Each row was made from one small tree. The marks that hang from a mark follow it in brackets, in alphabetical order. Every link used is in the known rows. Write each row's tree.
Known rows:
guso{fekot{nane{mifo nozo}} mito}: [-1.00  1.86  4.68  4.20  2.96 -3.70  1.70 -0.42  7.22 -1.27 -0.72 -4.17
 -4.97 -0.72 -2.09 -0.71  0.84  4.66  2.45]
mito{guso{nane{mifo nozo}}}: [-3.44 -2.10  3.93  3.52 -0.19 -3.83 -1.45 -0.91  5.08 -1.22 -2.26 -3.20
 -3.02 -2.82 -1.29  0.25  0.05  2.59  1.51]
nane{mito}: [-1.29 -1.46  3.95  2.56  0.04 -3.71 -0.22  0.16  1.46 -2.55 -1.97 -1.76
 -2.74 -2.37 -1.09 -1.53 -0.12  1.86 -1.51]
nozo{fekot}: [-0.80 -1.04  2.69  1.43  0.09 -4.14 -1.01  1.65  2.40 -1.70  0.22 -1.88
 -3.09 -4.70 -2.92 -0.70  0.12  3.97 -2.96]
nane{mito{guso{fekot}}}: [-2.89 -0.88  4.05  4.29  0.67 -4.35 -0.08 -0.80  2.43 -2.14 -4.31 -2.95
 -2.25 -0.36 -2.39 -2.51 -1.84  1.78 -1.92]
mifo{nane}: [ 0.88 -2.43  4.18  1.78  1.09 -2.30 -0.31  1.09  4.34  0.89  0.68 -2.89
 -4.41 -2.89  0.19 -0.38 -0.98  2.86 -4.67]
guso{fekot mito nane{mifo nozo}}: [-1.55  1.46  5.02  4.40  2.78 -4.40 -0.83 -1.16  6.93 -0.84 -1.36 -2.39
 -4.28 -1.34 -2.87 -0.23  0.19  2.68  2.63]
mito{guso}: [-2.99 -2.58  2.55  1.74 -1.03 -3.55 -1.17 -0.62  3.01 -0.77 -1.40 -2.61
 -2.71 -2.24 -1.93 -0.39 -1.66  3.39 -3.01]
mito{guso{fekot}}: [-1.89 -0.91  3.28  3.48  0.34 -3.20 -0.74 -0.68  3.97  0.01 -2.11 -3.25
 -3.02 -0.35 -2.88 -0.94 -2.43  3.02 -2.40]
nozo{fekot{nane}}: [-0.23 -0.65  2.32  1.12  0.24 -3.10 -0.55  2.96  3.19 -2.41  1.47 -1.99
 -3.66 -3.78 -2.77 -0.70  0.83  5.96 -1.73]
nane{mifo mito{guso{fekot}} nozo}: [-3.33 -0.38  5.49  6.07  1.58 -4.95  1.54 -1.54  4.23 -2.26 -5.72 -5.23
 -2.80 -1.14 -1.22 -2.35 -0.15  1.00  1.02]
fekot{guso{nane{mifo nozo}}}: [-0.52  2.25  4.44  3.14  0.09 -1.96 -0.95  0.53  4.78 -1.61  0.09 -2.98
 -3.86 -2.19 -0.51  1.22  1.77  2.31  3.39]
fekot{guso{mito} nane{mifo nozo}}: [-1.83  3.44  3.81  2.15  0.97 -3.35  1.66  0.29  5.87 -2.68  0.52 -3.89
 -4.60 -1.63 -0.88  0.52  2.49  4.89  2.59]
guso{fekot{nane{mifo mito nozo}}}: [-0.11  0.95  5.87  5.77  2.55 -2.87  2.33  0.55  4.91 -2.70 -2.76 -4.76
 -4.20 -0.47 -0.49 -1.98  1.39  2.78  3.34]
guso{fekot mito nane{nozo}}: [-0.66  1.26  3.51  2.96  2.88 -3.88 -0.19  0.06  6.19 -1.71 -1.80 -0.50
 -3.85  0.23 -3.27 -0.73 -0.18  3.23  0.84]
fekot{guso}: [-0.01  1.70  3.10  1.46 -0.72 -1.83 -0.68  0.87  2.56 -1.11  0.85 -2.46
 -3.39 -1.68 -1.22  0.63  0.07  3.14 -1.15]
guso{mito nane{nozo}}: [-1.79 -0.33  2.82  1.36  1.55 -4.31 -0.63  0.07  5.23 -2.60 -1.13  0.20
 -3.55 -1.63 -2.58 -0.17  0.58  3.44  0.23]
nozo{nane}: [-2.65 -1.10  3.33  2.78 -0.16 -2.00 -1.46 -1.13  3.57  0.00  0.53 -3.19
 -4.24 -2.55 -1.95 -0.21 -1.43  4.39 -0.72]

Write each row's tree:
[-2.25 -0.42  4.66  5.19  1.22 -3.37 -1.08 -0.99  6.01 -0.41 -2.89 -3.81
 -3.45 -0.91 -2.21 -0.39 -0.72  2.31  2.15] => mito{guso{fekot nane{mifo nozo}}}
[-0.93  3.27  2.35  0.71  1.36 -2.86  2.16  1.52  5.17 -3.55  0.02 -1.88
 -4.18 -0.06 -1.49 -0.02  2.09  5.46  0.72] => fekot{guso{mito} nane{nozo}}
[-0.43 -0.94  3.50  2.68  1.30 -2.83  2.43  1.92  3.20 -4.50 -2.55 -2.06
 -3.65 -0.72 -0.39 -1.99  1.70  3.54  0.94] => fekot{nane{mito nozo}}
[-4.97 -1.54  4.09  4.08  0.41 -6.84  1.04 -0.05  2.71 -4.23 -5.10 -4.26
 -2.16 -5.12 -1.69 -2.57  1.40  2.04 -0.71] => nane{mifo mito{guso} nozo{fekot}}
[-2.61 -0.17  4.17  2.70  1.23 -4.81 -1.23 -1.14  5.98 -1.66 -0.63 -1.85
 -3.81 -3.24 -1.88  0.44  0.97  2.97  2.09] => guso{mito nane{mifo nozo}}
[-1.92  1.18  5.05  4.00  1.56 -4.25 -3.18 -1.64  5.99  0.14  0.48 -2.18
 -4.11 -1.98 -3.29  0.31 -1.02  2.92  1.55] => guso{fekot mito nane{mifo}}
[-0.20  2.49  2.54  1.47  0.78 -3.38  1.45  2.79  3.00 -3.28 -0.98 -2.40
 -3.32 -3.07 -2.01 -0.58  2.23  3.68 -1.07] => nane{nozo{fekot{guso}}}
[-2.38  3.10  4.12  2.37  0.80 -4.05 -0.86 -0.49  5.57 -2.32 -0.16 -2.15
 -3.72 -2.15 -1.59  1.12  1.84  2.88  2.90] => fekot{guso{mito nane{mifo nozo}}}
[-1.55  2.30  5.20  4.05  0.36 -3.08 -0.27  0.40  3.31 -3.75 -2.18 -2.52
 -3.12 -1.96 -0.04 -0.19  2.29  1.06  3.80] => fekot{guso{nane{mifo mito nozo}}}
[-2.72  3.70  3.40  1.56  0.37 -4.88 -0.77  1.22  4.36 -2.79  2.28 -3.28
 -4.02 -4.58 -2.75  0.31  2.18  5.85  0.50] => nozo{fekot{guso{mito} nane{mifo}}}
[-0.28 -0.70  4.32  3.24  0.96 -2.12  1.24  0.71  5.43 -1.42  0.09 -4.39
 -4.60 -2.45 -0.33 -0.05  1.59  4.42  2.34] => fekot{nane{mifo nozo}}
[-3.97 -1.60  3.40  3.20  0.11 -5.28 -1.53  0.52  4.61 -2.53 -2.30 -2.87
 -2.80 -4.98 -2.65 -0.59  0.89  3.31  0.50] => mito{guso{nane{mifo nozo{fekot}}}}
[-3.93 -1.69  4.43  4.06  0.32 -4.27  1.74 -0.18  3.97 -3.79 -3.75 -4.58
 -3.12 -2.15 -0.10 -1.81  1.30  3.28  1.69] => fekot{nane{mifo mito{guso} nozo}}
[ 0.63 -1.65  3.63  1.82  2.64 -3.91  1.88  3.03  4.93 -1.33 -1.15 -2.98
 -4.35 -4.35 -0.73 -1.63  1.20  3.42 -4.68] => mifo{nane{nozo{fekot}}}
[-1.93 -1.03  5.30  4.34  0.94 -3.76 -0.53 -0.15  3.68 -3.17 -2.75 -2.28
 -3.21 -3.02 -0.47 -0.88  1.55  1.06  3.16] => guso{nane{mifo mito nozo}}
[-2.49 -3.12  4.17  3.05  1.74 -4.54  2.41  0.60  3.89 -2.55 -5.09 -3.34
 -3.22 -1.80  0.74 -2.75 -0.07  1.42 -4.20] => mifo{nane{mito{guso} nozo}}
[-3.21  3.34  3.62  1.78 -0.03 -5.54 -3.30  0.48  4.12 -2.44  1.63 -1.55
 -3.21 -5.06 -3.51  0.79  1.47  3.92  0.77] => nozo{fekot{guso{mito nane{mifo}}}}
[-4.12 -0.35  4.22  3.98  0.01 -4.08 -2.23 -0.89  3.84 -0.28  0.94 -4.91
 -4.24 -6.27 -2.71 -0.33 -0.13  4.58  0.18] => nozo{fekot nane{mifo}}
[-0.89  2.52  3.13  0.79  2.86 -5.12  2.30  2.61  5.41 -2.61 -0.92 -2.39
 -4.31 -3.47 -1.32 -1.06  2.09  3.86 -4.44] => mifo{nane{nozo{fekot{guso{mito}}}}}
[-2.31 -0.53  4.84  4.07  1.30 -5.78  1.34  0.83  2.74 -3.86 -3.27 -3.81
 -2.84 -5.38 -1.44 -2.16  2.36  1.91  0.45] => nane{mifo mito nozo{fekot}}
[-3.50 -2.06  2.98  2.28 -0.57 -3.71  0.01  0.49  2.19 -3.72 -2.48 -2.34
 -2.57 -1.21 -1.28 -1.85 -0.39  3.96 -1.17] => fekot{nane{mito{guso}}}
[-0.95 -1.17  3.80  2.85  1.11 -3.43  0.05  0.95  2.92 -4.12 -3.17 -0.32
 -2.84 -1.32 -1.11 -1.40  1.05  1.64  1.23] => guso{nane{mito nozo}}
[-1.50 -1.64  5.02  4.68  3.14 -4.12  2.78  0.56  4.87 -1.81 -5.86 -4.02
 -3.64  0.03  0.00 -3.24 -0.76  1.12 -3.65] => mifo{nane{mito{guso{fekot}} nozo}}
[-7.15 -1.77  4.87  5.22 -0.92 -4.63 -1.63 -3.25  2.95 -1.53 -2.93 -5.31
 -3.10 -3.82 -1.24 -1.47 -1.28  2.56  0.52] => nozo{nane{mifo mito{guso}}}
